What can hang from each mark:
zifo: gipov
vakev: masazik
masazik: dedog gipov vakev
noge: fibi gipov
begi: fibi
dedog: masazik
fibi: begi zifo
gipov: masazik noge zifo

Known rows, with every way that one mark hangs from another:
noge(fibi gipov(masazik(dedog vakev))): [ 36.4 -34.4  45.0  -7.3   5.5 -28.1 -13.4  10.6 -32.5  22.9  28.4 -35.5
  28.6  -8.5 -16.7  25.3   2.8  -3.4   3.7  18.4 -21.2  13.4 -12.9 -35.1
   1.1]
gipov(noge): [ 32.0 -25.5 -10.1 -10.1 -39.5 -31.6 -27.4 -34.1 -10.4  16.6  20.0 -52.2
   0.5 -35.0   4.6 -14.6  19.4  -1.6   6.6  31.0   4.0  19.5  -7.3  15.2
  -2.5]
masazik(dedog gipov(zifo) vakev): [  6.0 -29.8   7.9 -15.6  -6.3  -0.7 -31.3 -30.5 -27.7  31.1  28.0 -35.2
  36.6 -28.2   5.6  17.5   9.7  11.5  24.4   7.1  -3.7 -10.8 -41.2   9.3
  25.0]
begi(fibi(zifo(gipov(masazik(dedog vakev))))): [ 43.4 -33.9  32.7  -6.2  33.2 -27.4  14.0  -7.4 -34.2  36.3  53.2   1.7
  24.1   3.2 -14.2  35.6 -30.9  -7.9   3.8   8.3 -45.6  22.3 -22.2   1.2
   3.5]
begi(fibi): [ 38.1  -9.9  23.0  -7.3 -15.1 -31.8  -5.9  -2.4 -12.8  34.0  37.9 -26.6
  18.1 -31.0  10.0  -8.9 -10.6  -5.5  26.9  19.8  -3.4  -3.4 -17.0   7.4
 -12.7]
fibi(zifo): [ 37.2 -29.6  -8.5  10.3 -30.7 -26.5 -18.5 -19.4 -19.8   3.0  38.0 -26.1
  -4.4  -7.6  -9.8  12.0  -4.7  -4.2  35.7  31.4   3.3  14.6 -21.0  16.1
  -1.5]
masazik(dedog gipov(noge(fibi) zifo) vakev): [ 20.0 -16.6   3.7 -12.7 -15.8   5.7 -43.1 -41.8 -25.7  21.2  39.2 -60.5
  43.6 -45.1   7.3  14.1  59.5   7.8 -18.4  -0.2 -13.0  -2.5 -33.5   9.4
  10.1]
gipov(masazik(dedog vakev) noge): [ 30.4 -52.3   9.3 -16.8   1.8 -17.1 -21.2 -33.7 -28.5  42.3  17.2 -39.4
  19.1 -26.8  -0.8   5.0   9.7   5.6  -0.1  32.6 -12.5   3.9  -9.8  -6.3
  14.3]
gipov(masazik(dedog vakev) noge zifo): [ 27.2 -42.1   2.3 -32.5   4.4  -8.1 -17.4 -45.4 -33.8  40.3  22.2 -47.4
  34.0 -27.6  -1.7   2.2  19.1  -4.4  -9.5  41.3  -9.4   5.2 -18.8  -7.9
  26.7]
fibi(begi): [ 26.1 -36.2  -2.9  18.4 -31.0 -43.4 -37.0 -14.9  16.9   1.0  22.0 -16.8
   6.7 -28.6  -9.1 -10.0 -15.5  -3.5  38.0  21.3  -6.6   2.6 -14.0 -10.5
 -22.1]
fibi(begi zifo): [ 38.4 -36.0 -12.5  28.5 -27.5 -37.3 -33.9 -23.0   8.9 -16.8  39.8 -10.3
   2.3 -14.0 -22.2   6.9 -12.1  -9.6  38.4  23.6  -7.2  10.7 -22.7   4.5
 -26.2]
dedog(masazik(gipov)): [ 14.8 -17.0  23.2  -8.1 -22.1 -33.1   1.3   0.3   9.8   6.2  29.0   4.9
   4.3 -22.3   6.5  10.8  -2.6  23.7  40.9  23.7  17.4   6.1 -20.6  20.0
  -2.8]
dedog(masazik(vakev)): [ 26.9 -32.4  14.0 -29.1  -4.0 -20.1 -11.1  -5.7  -5.3  16.1  26.4 -15.7
   1.8 -23.2  -4.6  17.1 -25.2  -4.7  33.5  37.7   0.9   4.2 -27.6   4.6
   8.8]
noge(gipov): [ 30.9 -23.3  20.3  -3.1 -32.4 -47.6 -13.2  -1.0 -16.4   4.7  20.1 -37.6
  -5.0  -7.8 -16.4  -5.4  -0.4  -4.8  32.0  25.4   5.8  27.9 -10.1   0.0
   1.0]
begi(fibi(zifo(gipov(masazik)))): [ 49.4 -19.1  25.0  -0.7   4.1 -49.7  23.3   5.2 -15.0  19.4  54.3   5.2
   8.1  12.8 -19.7  22.2 -22.9 -11.5   3.0  21.5 -35.1  31.2  -5.4  14.4
 -19.1]
vakev(masazik(gipov)): [ 13.7 -20.3  40.8 -12.5 -33.5 -35.1  -3.0  -5.7  15.2  13.8   4.8  -6.5
  -9.7 -40.9   8.1   5.0   6.2  23.2  48.3   2.4  16.5  -5.4 -16.5   2.5
  -9.2]
dedog(masazik): [ 29.8 -23.8  21.3 -12.7 -21.9 -34.2   7.8  -1.2   1.6  15.7  29.0 -10.6
   2.5 -21.3   2.4   3.9 -15.4   6.5  39.8  43.6  14.9  17.5 -17.5   4.2
   3.0]
begi(fibi(zifo)): [ 49.6 -10.8   6.5   7.7 -12.4 -24.3   3.4  -9.2 -24.8  19.2  53.6 -22.3
   9.9 -17.9  -3.4   6.6 -10.6 -11.5  27.1  20.8  -4.0   7.0 -25.5  19.0
 -14.0]
masazik(gipov): [ 13.4 -23.5   4.6   6.4 -31.3 -32.7 -28.2  -8.0  -6.0  12.5  23.0 -20.8
   4.2 -21.2   7.4   2.5   2.9  16.9  34.2  11.4   9.0  -2.2 -15.7  23.0
  -2.3]
fibi(begi zifo(gipov)): [ 32.8 -33.4  -7.8  25.1 -24.4 -53.2 -23.6 -19.9  11.3 -23.7  43.8  -2.6
  -3.2   1.6 -30.2  13.5 -19.3 -10.0  21.5   9.0 -31.9  37.7 -17.0   4.6
 -24.0]

Rows:
[ 40.3 -35.2   0.9  -2.5   0.3 -45.1 -45.5 -14.0  18.5  -9.4  31.4 -25.6
  15.0 -11.9 -29.0  16.1   7.7 -18.5 -44.6  11.2 -54.8  24.3   2.9 -15.4
 -32.9] | zifo(gipov(masazik(vakev) noge(fibi(begi))))
[ 41.0 -27.5 -15.8  -9.5  -5.1 -18.3 -45.6 -31.9  12.3   0.0  31.4 -44.8
  31.6 -27.2 -24.3   5.6  25.7 -25.7 -39.0  37.2 -31.2   0.7 -12.5 -19.1
 -18.1] | gipov(masazik(vakev) noge(fibi(begi)) zifo)
[ 46.6 -38.3  -1.5   2.2  -1.9  -2.1 -24.3 -31.3 -34.1  18.0  42.6 -43.4
  26.3 -22.1 -13.8  28.2  32.2  -2.4 -18.3  23.7 -24.4  10.0 -18.6  -5.8
   1.3] | gipov(masazik(dedog vakev) noge(fibi(zifo)))
[ 10.1 -30.2  -4.3 -21.5 -10.6  -0.2 -38.4 -52.8 -28.9  27.1  27.4 -50.8
  33.2 -43.0   7.3   6.5  41.8  11.1   0.1   9.4  -2.4  -0.5 -34.5  19.3
  24.6] | masazik(dedog gipov(noge zifo) vakev)
[ 46.8 -30.9  38.6  40.9 -11.8 -43.9 -12.0   3.2  -4.1 -16.7  45.9  -5.9
  29.8   0.0 -36.8  21.3  10.9  -0.5  17.7  16.3 -22.0  32.5 -13.6 -35.0
 -25.8] | noge(fibi(begi zifo) gipov(masazik(dedog)))
[ 31.1 -29.1  13.2 -37.3   5.1 -31.5 -14.0  -6.8 -26.7  11.8  18.3 -37.6
  11.7   9.4 -30.6  11.1  -7.3 -23.4   1.5  48.0 -10.1  18.6 -15.4  -8.1
  16.9] | noge(gipov(masazik(vakev) zifo))
[ 47.2 -25.2  31.9   1.0   8.6 -37.3  28.8 -24.9 -29.3  28.9  54.1 -11.2
  22.2  -8.4  -7.7   8.3  14.6   1.3 -13.1  13.0 -32.8  42.7  -4.4   8.7
  -5.3] | begi(fibi(zifo(gipov(masazik(dedog) noge))))
[ 35.8 -40.8   3.7  22.9  -6.3 -60.8  -9.6  -7.6  12.5 -17.5  41.3  15.3
  -1.3  15.1 -36.1  17.0 -24.2  -8.2  11.6  24.0 -35.3  37.5  -1.6  -3.7
 -24.7] | fibi(begi zifo(gipov(masazik)))
[ 35.7 -30.4   2.8 -22.4  -0.3  -0.8 -23.7 -34.4 -31.3  32.8  34.1 -58.6
  45.4 -28.4  -4.1  11.8  36.6  -7.1 -31.4  33.4 -20.7   3.8 -18.8 -17.2
  13.4] | gipov(masazik(dedog vakev) noge(fibi) zifo)
[ 40.6 -14.5   3.8  17.7 -35.3 -33.3 -11.6  -2.4 -16.2 -11.7  52.9 -28.6
   5.5   4.7 -19.8  25.5   6.0  -9.9   1.4   8.3 -33.6  39.3 -15.9   9.8
 -16.8] | noge(fibi(zifo(gipov)))
[ 24.5 -50.0  13.8 -24.9   6.9 -34.0 -13.6 -28.3 -26.8  33.8  20.9 -28.6
  14.3  -8.8  -6.5  12.6   1.0   1.2 -21.2  16.6 -34.1  29.9  -4.2  -5.7
  18.7] | zifo(gipov(masazik(dedog vakev) noge))
[ 32.9 -31.6   4.5 -12.1 -17.3 -55.5  -4.6 -19.3  -8.4  16.3  20.6 -24.1
  -1.2  -1.2 -10.6  -0.4   8.5  -0.4 -17.4  32.6 -20.8  41.3  12.4   7.7
  -3.1] | zifo(gipov(masazik noge))
[  7.9 -31.0  62.8  -3.2 -23.1 -27.6   4.6  -9.5   0.6  28.9   5.9  -3.5
   8.7 -49.1  17.4   6.5  11.4  37.5  59.1  -7.7  13.4  -4.2 -22.1 -11.4
   0.3] | vakev(masazik(dedog gipov))
[ 24.8   7.1   6.2 -17.6 -31.4 -12.4  -3.3 -22.8   8.7  -3.3  45.3 -33.3
  30.4 -37.7   3.4   4.5  57.6  12.5 -13.2  29.3  11.3  15.0 -21.7  18.0
  -2.2] | dedog(masazik(gipov(noge(fibi) zifo)))
[ 36.7 -15.5  24.0  22.6 -32.5 -52.0 -36.9   5.2  17.2 -22.6  32.8 -31.8
  14.0 -15.8 -27.4   2.9   7.0 -11.4  12.2  10.6 -17.5  22.4  -9.7 -25.2
 -33.8] | noge(fibi(begi) gipov)
[ 15.7 -15.8  -4.8 -45.1  -7.0  -8.5 -17.3 -37.6  -0.3   6.9  28.1 -27.5
  15.6 -35.6  -2.1  11.9  29.6   1.6  -6.4  32.8   8.8   8.7 -32.8  31.9
  17.0] | dedog(masazik(gipov(noge zifo) vakev))
[ 14.9 -22.9  11.9 -22.5  -2.8 -20.0 -15.4  -3.8   5.0  11.4  27.5  -2.6
   1.2 -25.7  -1.6  24.6 -12.3  14.2  32.9  21.4   9.9  -5.1 -29.3  22.0
   5.5] | dedog(masazik(gipov vakev))
[ 12.7 -36.1   5.6 -12.5 -11.2  -9.2 -40.4 -40.3 -23.9  25.9  20.3 -41.2
  14.7 -44.7  10.9   3.9  28.4  19.0   9.9  -3.2  -2.7  -2.6 -25.0  19.3
  12.6] | masazik(dedog gipov(noge) vakev)
[ 24.4 -39.7  22.4  -5.3  -9.4 -26.5   5.3 -18.3 -24.3  42.1  25.6 -26.1
  39.2  -9.8   2.8   1.7   0.6   7.5  27.4  45.5  -2.1   8.5 -17.3 -18.9
  14.5] | gipov(masazik(dedog) zifo)
[ 36.0 -27.1  -9.2 -23.3 -22.7 -28.9  -9.2 -34.3 -11.2  23.9  24.0 -46.2
  18.4 -16.1  -6.1 -11.0  26.1  -7.5 -12.6  58.1   2.7  15.5  -4.6   7.7
   7.6] | gipov(masazik noge zifo)
[ 41.3 -39.2  19.9  27.0 -18.3 -33.1 -27.5 -22.4  10.3  12.3  33.9 -28.8
  35.3 -39.3  -4.6  -3.5  28.1   9.6 -10.1  17.5 -23.4   9.1  -0.2 -34.1
 -27.5] | gipov(masazik(dedog) noge(fibi(begi)))
[ 19.8 -23.1   0.0 -34.2  -6.8 -16.9 -21.1 -24.7   2.2   8.6  25.2 -19.3
  -0.4 -37.0  -2.1  14.7  17.4  10.5   4.6  21.3   8.1   5.1 -23.4  31.3
   6.0] | dedog(masazik(gipov(noge) vakev))
[ 32.4 -50.1   4.8 -14.2   8.7 -27.2 -10.2 -35.5 -34.9  18.2  35.6 -22.5
  10.1   1.1 -21.7  28.9   8.8  -4.3 -15.7  16.6 -36.8  39.2 -10.5  10.0
  18.5] | fibi(zifo(gipov(masazik(dedog vakev) noge)))
[ 37.9 -41.4 -10.2 -28.8  -1.4 -25.0 -30.2 -29.4 -16.9  23.1  14.0 -40.6
  -0.4 -18.4 -10.6   4.0   4.8 -10.3  -9.2  41.4  -8.5   4.0  -2.0   4.1
   5.5] | gipov(masazik(vakev) noge)
[ 27.5 -46.1  40.6 -17.0   8.8 -37.4 -12.7  -1.8 -34.9  28.9  16.9 -25.8
  13.9  -0.9 -15.1  15.8 -15.2  -0.6  22.6  26.0 -13.5  16.3 -13.9 -21.2
  17.5] | noge(gipov(masazik(dedog vakev)))
[ 36.4  -9.9  -3.2 -14.9 -11.2  -2.4 -20.5 -24.1  -2.3 -13.4  51.9 -24.2
   9.7 -28.9 -14.2  35.8  38.4   4.6 -10.3  14.3  -5.1  13.3 -29.6  30.0
  -6.2] | dedog(masazik(gipov(noge(fibi(zifo))) vakev))
[ 35.2 -50.2   6.9  24.7  -8.1 -51.2  -7.3 -37.1   2.4  -6.7  40.9  -2.0
  13.9  -5.9 -27.0  14.2   8.9   2.4  -2.9  14.9 -37.4  50.5   1.2  -8.5
 -13.5] | fibi(begi zifo(gipov(masazik(dedog) noge)))
[ 41.4 -16.0  21.3 -27.4  -3.2 -24.8 -20.7   3.5 -21.8   5.8  30.2 -45.8
  24.4   6.8 -30.9  20.5  10.0 -25.7 -16.5  41.5 -19.1  12.8 -14.0 -18.8
   4.5] | noge(fibi gipov(masazik(vakev) zifo))
[ 36.7 -47.8  -7.3   5.3  11.9 -47.4 -25.9 -12.0   7.5 -14.6  37.5   7.7
  -2.1  14.3 -42.4  32.8 -35.4 -22.1   0.6  21.1 -47.6  25.1 -12.2   0.1
 -15.8] | fibi(begi zifo(gipov(masazik(vakev))))
[ 24.7 -42.9  25.1  -6.1 -12.5 -48.4   4.5 -25.8 -22.0  29.3  22.2 -22.7
  16.1  -9.2  -3.4  -0.4  13.3  12.9  -6.9  21.5 -22.9  44.7   6.4  -6.9
   7.5] | zifo(gipov(masazik(dedog) noge))
